What can hang from each mark
zelof: fedaf midun
midun: dato tavu zelof
dato: lamim midun
fedaf: midun relen zelof
lamim: dato
tavu: midun

Each row was made from one small tree. The marks that hang from a mark follow it in brackets, in alphabetical order. Every link used is in the known rows. Write each row's tree.
Known rows
zelof{midun}: [-1.12  2.00  1.88 -3.17 -2.01  1.49 -2.81 -1.81  1.58  2.95  0.10  1.63
 -0.68 -1.74  1.45  0.43  1.03]
zelof{fedaf midun{dato{lamim} tavu}}: [-2.79  3.56  3.14 -4.89 -2.42  0.79 -4.38 -0.85  0.34  4.99  1.75  2.00
  1.35 -4.19  0.35 -3.47  0.34]
fedaf{midun{dato} relen}: [-0.31  0.02  3.02 -1.32 -2.24 -0.13 -4.68 -2.16  3.77 -0.26 -0.03 -1.32
  0.04  2.66 -2.93  2.25 -0.36]
midun{tavu zelof{fedaf}}: [-4.34  2.23  0.93 -3.49 -2.19  2.11 -2.79 -0.45 -3.18  2.38  0.85  1.86
  1.61 -2.84  1.69 -2.67  0.18]
zelof{fedaf midun}: [-1.70  2.77  2.16 -3.41 -1.57  0.78 -3.43 -0.09  0.58  6.88  1.05  3.53
 -1.77 -2.58  1.87 -0.87  1.90]
fedaf{relen zelof}: [-1.80 -0.84  1.90 -1.54 -1.67  0.95 -2.78 -1.99  2.65 -1.53 -0.70 -1.02
 -3.23  0.26 -1.37  2.12 -1.90]
zelof{midun{dato}}: [-0.52  1.68  2.79 -3.29 -1.25  0.08 -4.32 -2.49  2.50  1.97 -0.10  0.41
 -0.89 -1.91  0.21  0.26  0.95]
fedaf{midun{dato tavu} relen zelof}: [-1.98 -2.47  2.89 -2.22 -3.62  0.53 -5.49 -2.41  2.76 -1.92 -0.94 -2.05
  0.12  2.08 -3.35  0.48 -2.86]
zelof{midun{tavu}}: [-2.06  1.45  1.51 -3.89 -2.64  2.22 -3.02 -2.07  0.20  1.28  0.07  1.74
  1.51 -1.93  2.08 -1.12  0.40]
dato{lamim midun{tavu zelof}}: [-3.28  2.88  2.19 -4.93 -6.08  2.71 -3.34 -1.05 -1.68  0.77  0.87  1.31
  4.68 -4.32  0.79 -2.47 -1.88]
midun{dato zelof}: [-2.03  2.02  2.08 -2.69 -1.17  0.17 -3.76 -2.45  0.26 -0.48 -0.09 -1.34
 -0.04 -2.03 -0.69 -0.03 -0.03]
lamim{dato{midun{tavu zelof{fedaf{relen}}}}}: [-1.73 -0.51  2.23 -3.26 -3.21  0.80 -4.30 -0.27 -1.48  0.71  1.38  2.54
  2.52 -1.73 -1.28 -1.24 -1.71]
dato{lamim midun{tavu zelof{fedaf{relen}}}}: [-3.66  1.90  2.14 -4.42 -5.70  2.64 -3.78  0.34 -1.48  2.38  1.05  2.53
  3.84 -3.36  0.99 -3.46 -1.95]
fedaf{relen zelof{midun}}: [-1.58 -2.05  1.89 -2.45 -2.79  1.67 -3.36 -1.75  3.19  0.38 -1.36  0.32
 -2.92  0.05  0.04  0.52 -1.89]
tavu{midun{dato{lamim} zelof{fedaf{relen}}}}: [-2.00  1.38  2.99 -2.95 -2.03  1.14 -3.08  0.24  1.31  1.25 -0.24  1.79
  0.50 -3.87 -0.12 -3.11 -0.49]

Write each row's tree
[-2.46  2.05  3.28 -2.88 -3.15  0.46 -4.54 -0.59  1.42  2.97  1.79  0.46
  1.81  0.10 -2.48 -1.16 -0.76] => zelof{fedaf{midun{dato{lamim} tavu} relen}}
[-4.34  3.82  2.41 -4.39 -2.60  1.11 -3.68 -1.07 -2.00  2.06  1.79  0.10
  2.63 -4.40 -0.69 -3.84 -0.93] => midun{dato{lamim} tavu zelof{fedaf}}
[-2.14 -0.34  3.24 -3.14 -3.60  0.00 -5.57 -2.49  1.41  0.33 -0.15 -1.62
  0.21 -0.21 -3.16  0.39 -1.76] => fedaf{midun{dato tavu} zelof}
[-3.17  0.07  2.27 -3.01 -5.04  2.12 -4.14 -2.01  0.85 -1.41  0.20 -1.68
  4.41  0.96 -2.56 -1.91 -2.78] => fedaf{midun{dato{lamim} tavu zelof} relen}
[-2.94 -0.07  1.52 -3.53 -4.26  2.02 -4.63  0.23 -1.59  1.66 -0.19  2.95
  2.40 -1.81  2.20 -2.38 -0.78] => dato{midun{tavu zelof{fedaf{relen}}}}
[-2.43  0.78  2.07 -2.11 -2.80  1.30 -3.81 -0.14  0.47  3.18  1.11  1.94
  0.91  1.36 -0.55 -0.28  0.15] => zelof{fedaf{midun{tavu} relen}}
[-2.13  2.80  2.95 -4.70 -2.94  1.34 -3.81 -2.59  1.28  0.96  0.87  0.20
  2.50 -3.39 -0.16 -2.17 -0.61] => zelof{midun{dato{lamim} tavu}}
[-3.33  0.93  1.28 -3.13 -4.65  2.54 -3.36 -1.57 -1.60  1.19  0.15  0.37
  3.60  0.10 -0.20 -0.98 -0.78] => fedaf{midun{tavu zelof}}
[-2.67  2.40  2.48 -3.70 -5.13  1.80 -3.60  0.63 -0.07  4.00  1.15  2.41
  1.54 -3.17  0.44 -1.88 -1.27] => dato{lamim midun{zelof{fedaf{relen}}}}
[-3.81  3.45  2.36 -5.08 -5.66  2.26 -3.81  0.37 -2.40  4.03  1.61  2.79
  3.81 -4.99  1.17 -3.54 -1.10] => dato{lamim midun{tavu zelof{fedaf}}}
[-2.53 -1.32  2.66 -3.66 -3.62  1.62 -4.29 -2.36  2.86 -1.34 -0.68 -1.01
 -0.04 -1.43 -1.40 -1.83 -3.36] => fedaf{relen zelof{midun{dato{lamim} tavu}}}
[-1.74  4.07  3.52 -4.16 -1.84 -0.07 -4.23 -0.61  1.67  6.60  1.91  1.94
 -0.83 -4.04 -0.30 -1.84  1.01] => zelof{fedaf midun{dato{lamim}}}
[-1.40 -0.23  2.46 -2.32 -0.94  0.59 -3.78  0.15  1.20  0.61 -1.28  2.12
 -0.58 -2.53  0.84 -2.27  0.43] => tavu{midun{dato zelof{fedaf{relen}}}}
